Each row was made from one path, in order. Every step used is in the known rows, and no mark comes twice. Write each row's path.
Known rows:
dofura -> telo -> zekar -> kikizor -> netak: [ 0.13  0.01  0.07  0.48  0.03  0.04  0.09 -0.02 -0.30 -0.02  0.31  0.13
  0.07  0.16 -0.06  0.01 -0.09  0.33  0.58 -0.14]
mibesuk -> kipun -> kikizor -> netak: [-0.02 -0.08  0.22  0.28  0.22 -0.21  0.07  0.00  0.02  0.12 -0.15  0.27
  0.07  0.05 -0.11  0.00 -0.06 -0.02  0.68 -0.08]
dofura -> telo -> zekar -> mibesuk -> kipun -> kikizor -> netak: [ 0.05 -0.03  0.24  0.62  0.15  0.10  0.31 -0.18 -0.09  0.07  0.01  0.27
  0.19  0.17 -0.27  0.01  0.06  0.13  0.75 -0.01]
kikizor -> zekar -> mibesuk: [-0.27  0.06  0.11 -0.07 -0.01  0.32  0.11  0.03 -0.07  0.31 -0.06  0.04
  0.06  0.05 -0.15  0.02  0.12 -0.31  0.04  0.03]
kikizor -> zekar -> mibesuk -> kipun -> telo: [ 0.05 -0.05  0.18  0.24  0.04  0.51  0.02 -0.04  0.05  0.29 -0.09  0.04
  0.11 -0.03 -0.10  0.05  0.11 -0.19  0.44 -0.01]
safep -> telo -> zekar: [ 0.21 -0.05  0.02 -0.02 -0.06 -0.13  0.07 -0.16 -0.17  0.08  0.17 -0.03
  0.10  0.14 -0.12  0.08  0.07  0.09  0.21  0.10]
zekar -> kikizor: [-0.05  0.04  0.10  0.11  0.02  0.02  0.02  0.05 -0.06  0.07  0.04  0.15
 -0.01  0.00  0.06  0.05 -0.04  0.01  0.30 -0.06]
kipun -> kikizor -> zekar -> mibesuk: [-0.16  0.07  0.25 -0.10 -0.09  0.19  0.16  0.00  0.02  0.34 -0.25  0.09
  0.10  0.07 -0.14 -0.04  0.10 -0.43  0.20 -0.03]
safep -> telo -> zekar -> mibesuk: [ 0.00  0.01  0.00  0.03 -0.09  0.10  0.22 -0.20 -0.11  0.11  0.07  0.04
  0.14  0.16 -0.21  0.08  0.13 -0.03  0.19  0.22]
zekar -> telo -> safep: [ 0.22  0.01  0.19 -0.22  0.03  0.13  0.19 -0.18 -0.05  0.07  0.01  0.05
  0.06 -0.09 -0.12  0.05  0.05  0.12  0.24  0.08]
netak -> kikizor -> zekar -> telo: [ 0.12 -0.02  0.28 -0.55  0.13  0.10  0.12  0.04 -0.21  0.26  0.10  0.04
  0.02 -0.19 -0.02 -0.01 -0.06  0.10  0.14 -0.11]
kikizor -> zekar -> telo: [ 0.07  0.01  0.20 -0.34  0.09  0.24  0.06  0.04 -0.10  0.26  0.01  0.02
  0.04 -0.02  0.03  0.05  0.05  0.03  0.10 -0.09]
zekar -> kikizor -> netak -> telo -> safep: [ 0.03  0.00  0.09 -0.09  0.06  0.16 -0.02 -0.13 -0.20  0.03  0.02  0.07
  0.01  0.00 -0.14 -0.01 -0.23  0.11  0.62  0.05]
dofura -> telo -> zekar: [ 0.22 -0.04  0.15  0.23  0.07  0.11  0.14 -0.12 -0.25  0.02  0.31 -0.03
  0.09  0.11 -0.12  0.03  0.16  0.22  0.26 -0.05]
kipun -> mibesuk: [-0.24 -0.03  0.04  0.06  0.10 -0.05  0.03  0.07  0.10  0.02 -0.14  0.04
  0.02 -0.01 -0.01  0.00  0.16 -0.23  0.19 -0.07]
dofura -> telo -> safep: [ 0.24 -0.04  0.17  0.36 -0.02  0.24  0.20 -0.21 -0.21  0.07  0.15 -0.03
  0.06 -0.06 -0.12  0.02  0.14  0.12  0.34  0.08]
mibesuk -> kipun -> telo: [ 0.24 -0.14  0.18  0.27  0.16  0.20 -0.03 -0.06  0.03  0.08  0.04  0.04
  0.06 -0.08 -0.01  0.06  0.10  0.07  0.54 -0.04]
mibesuk -> kipun -> kikizor -> zekar: [ 0.08 -0.03  0.30  0.15  0.07 -0.08 -0.01  0.00  0.06  0.31 -0.19  0.14
  0.08  0.04 -0.04  0.04  0.02 -0.23  0.40 -0.15]
zekar -> telo: [ 0.04 -0.02  0.18 -0.30  0.17  0.16  0.15 -0.03 -0.06  0.08  0.02  0.09
  0.03 -0.04  0.02  0.06  0.10  0.18  0.19  0.00]
telo -> zekar -> mibesuk -> kipun -> kikizor: [-0.02  0.02  0.25  0.20  0.07 -0.10  0.21 -0.18  0.14  0.13 -0.09  0.25
  0.18  0.14 -0.30  0.05  0.10 -0.16  0.45  0.01]
dofura -> telo: [ 0.06 -0.07  0.17  0.28  0.12  0.28  0.19 -0.05 -0.23  0.06  0.16  0.01
  0.03 -0.02  0.01  0.03  0.18  0.20  0.29  0.00]
kikizor -> netak -> telo -> zekar -> mibesuk -> kipun: [-0.19 -0.05  0.08 -0.06  0.33  0.22  0.05 -0.19 -0.13  0.04  0.07  0.15
  0.13  0.17 -0.36  0.05 -0.03  0.11  0.54  0.09]

Which path is each row?
[-0.16  0.02  0.04  0.18  0.07 -0.03  0.01  0.12 -0.13  0.06  0.03  0.20
 -0.01  0.05  0.01 -0.01 -0.16  0.09  0.47 -0.08]  zekar -> kikizor -> netak
[ 0.09  0.06  0.08  0.07 -0.04 -0.14 -0.02 -0.02 -0.07  0.05  0.20  0.11
  0.05  0.13 -0.07  0.04 -0.06  0.03  0.27 -0.13]  telo -> zekar -> kikizor
[-0.23 -0.08  0.26 -0.03  0.31  0.24  0.15 -0.15 -0.01  0.12 -0.29  0.24
  0.11  0.06 -0.21  0.00 -0.02 -0.04  0.72  0.09]  zekar -> mibesuk -> kipun -> kikizor -> netak -> telo
[ 0.32 -0.06  0.08  0.45  0.07 -0.02 -0.12 -0.02 -0.03  0.02  0.19  0.17
  0.09  0.10 -0.08  0.03 -0.19  0.22  0.84 -0.19]  mibesuk -> kipun -> telo -> zekar -> kikizor -> netak
[ 0.22 -0.01  0.18  0.32 -0.10  0.48  0.05 -0.19  0.07  0.29 -0.10  0.00
  0.14 -0.06 -0.25  0.04  0.07 -0.26  0.50  0.06]  kikizor -> zekar -> mibesuk -> kipun -> telo -> safep
[-0.26 -0.01  0.13  0.29  0.19  0.22  0.16 -0.06  0.06  0.13 -0.07  0.24
  0.09 -0.01 -0.16  0.11  0.13 -0.09  0.32  0.11]  zekar -> mibesuk -> kipun
[ 0.14 -0.03  0.20  0.32 -0.04 -0.09  0.26 -0.27  0.08  0.13 -0.13  0.21
  0.21  0.16 -0.21  0.12  0.08 -0.09  0.51  0.16]  safep -> telo -> zekar -> mibesuk -> kipun -> kikizor
[ 0.22  0.01  0.03  0.17 -0.15 -0.14  0.04 -0.10 -0.13  0.06  0.16  0.07
  0.08  0.12  0.01  0.10 -0.07  0.11  0.37  0.03]  safep -> telo -> zekar -> kikizor
[ 0.42 -0.10  0.19  0.33  0.01  0.17  0.01 -0.22  0.05  0.09  0.03  0.01
  0.09 -0.11 -0.16  0.05  0.05  0.01  0.61  0.03]  mibesuk -> kipun -> telo -> safep
[-0.18 -0.02  0.22  0.05  0.15  0.16  0.14  0.00 -0.08  0.31  0.00  0.18
  0.07 -0.13 -0.19  0.04 -0.02 -0.20  0.26  0.00]  netak -> kikizor -> zekar -> mibesuk -> kipun
[ 0.16  0.00  0.10 -0.06 -0.06  0.31  0.09 -0.14 -0.03  0.08  0.13 -0.03
  0.13  0.09 -0.24 -0.02  0.16 -0.05  0.32  0.03]  kipun -> telo -> zekar -> mibesuk
[ 0.29  0.01  0.28 -0.46 -0.01  0.07  0.15 -0.12 -0.18  0.26  0.09  0.01
  0.04 -0.23 -0.16 -0.02 -0.10  0.03  0.19 -0.03]  netak -> kikizor -> zekar -> telo -> safep
[ 0.00  0.01  0.13  0.26  0.04  0.34  0.29 -0.18 -0.20  0.07  0.23  0.05
  0.13  0.11 -0.22  0.03  0.23  0.11  0.24  0.07]  dofura -> telo -> zekar -> mibesuk
[ 0.00 -0.03  0.20 -0.31  0.07 -0.04  0.02  0.06 -0.23  0.28  0.12  0.00
 -0.01 -0.14 -0.08 -0.05 -0.04 -0.13  0.10 -0.11]  netak -> kikizor -> zekar
[ 0.17  0.03  0.34 -0.37  0.01  0.09  0.12 -0.01  0.00  0.28 -0.19  0.07
  0.07 -0.01  0.04 -0.01  0.04 -0.08  0.27 -0.14]  kipun -> kikizor -> zekar -> telo
[ 0.07 -0.06  0.29  0.21  0.15 -0.16  0.10 -0.07  0.10  0.13 -0.14  0.21
  0.07  0.01 -0.06  0.06  0.05 -0.11  0.49 -0.06]  mibesuk -> kipun -> kikizor
[ 0.13 -0.08  0.25  0.04  0.09  0.37  0.08 -0.03 -0.05  0.29  0.01  0.07
  0.09 -0.20 -0.15 -0.01  0.01 -0.13  0.46 -0.04]  netak -> kikizor -> zekar -> mibesuk -> kipun -> telo
[ 0.13 -0.05  0.24 -0.31  0.08  0.01  0.06 -0.23 -0.15  0.08 -0.15  0.01
  0.06  0.03 -0.26 -0.09 -0.10 -0.05  0.63  0.06]  kipun -> kikizor -> netak -> telo -> safep
[ 0.00 -0.02  0.30 -0.15  0.20  0.14  0.13 -0.28  0.05  0.10 -0.12  0.16
  0.17  0.14 -0.29  0.05  0.08 -0.10  0.53  0.05]  netak -> telo -> zekar -> mibesuk -> kipun -> kikizor
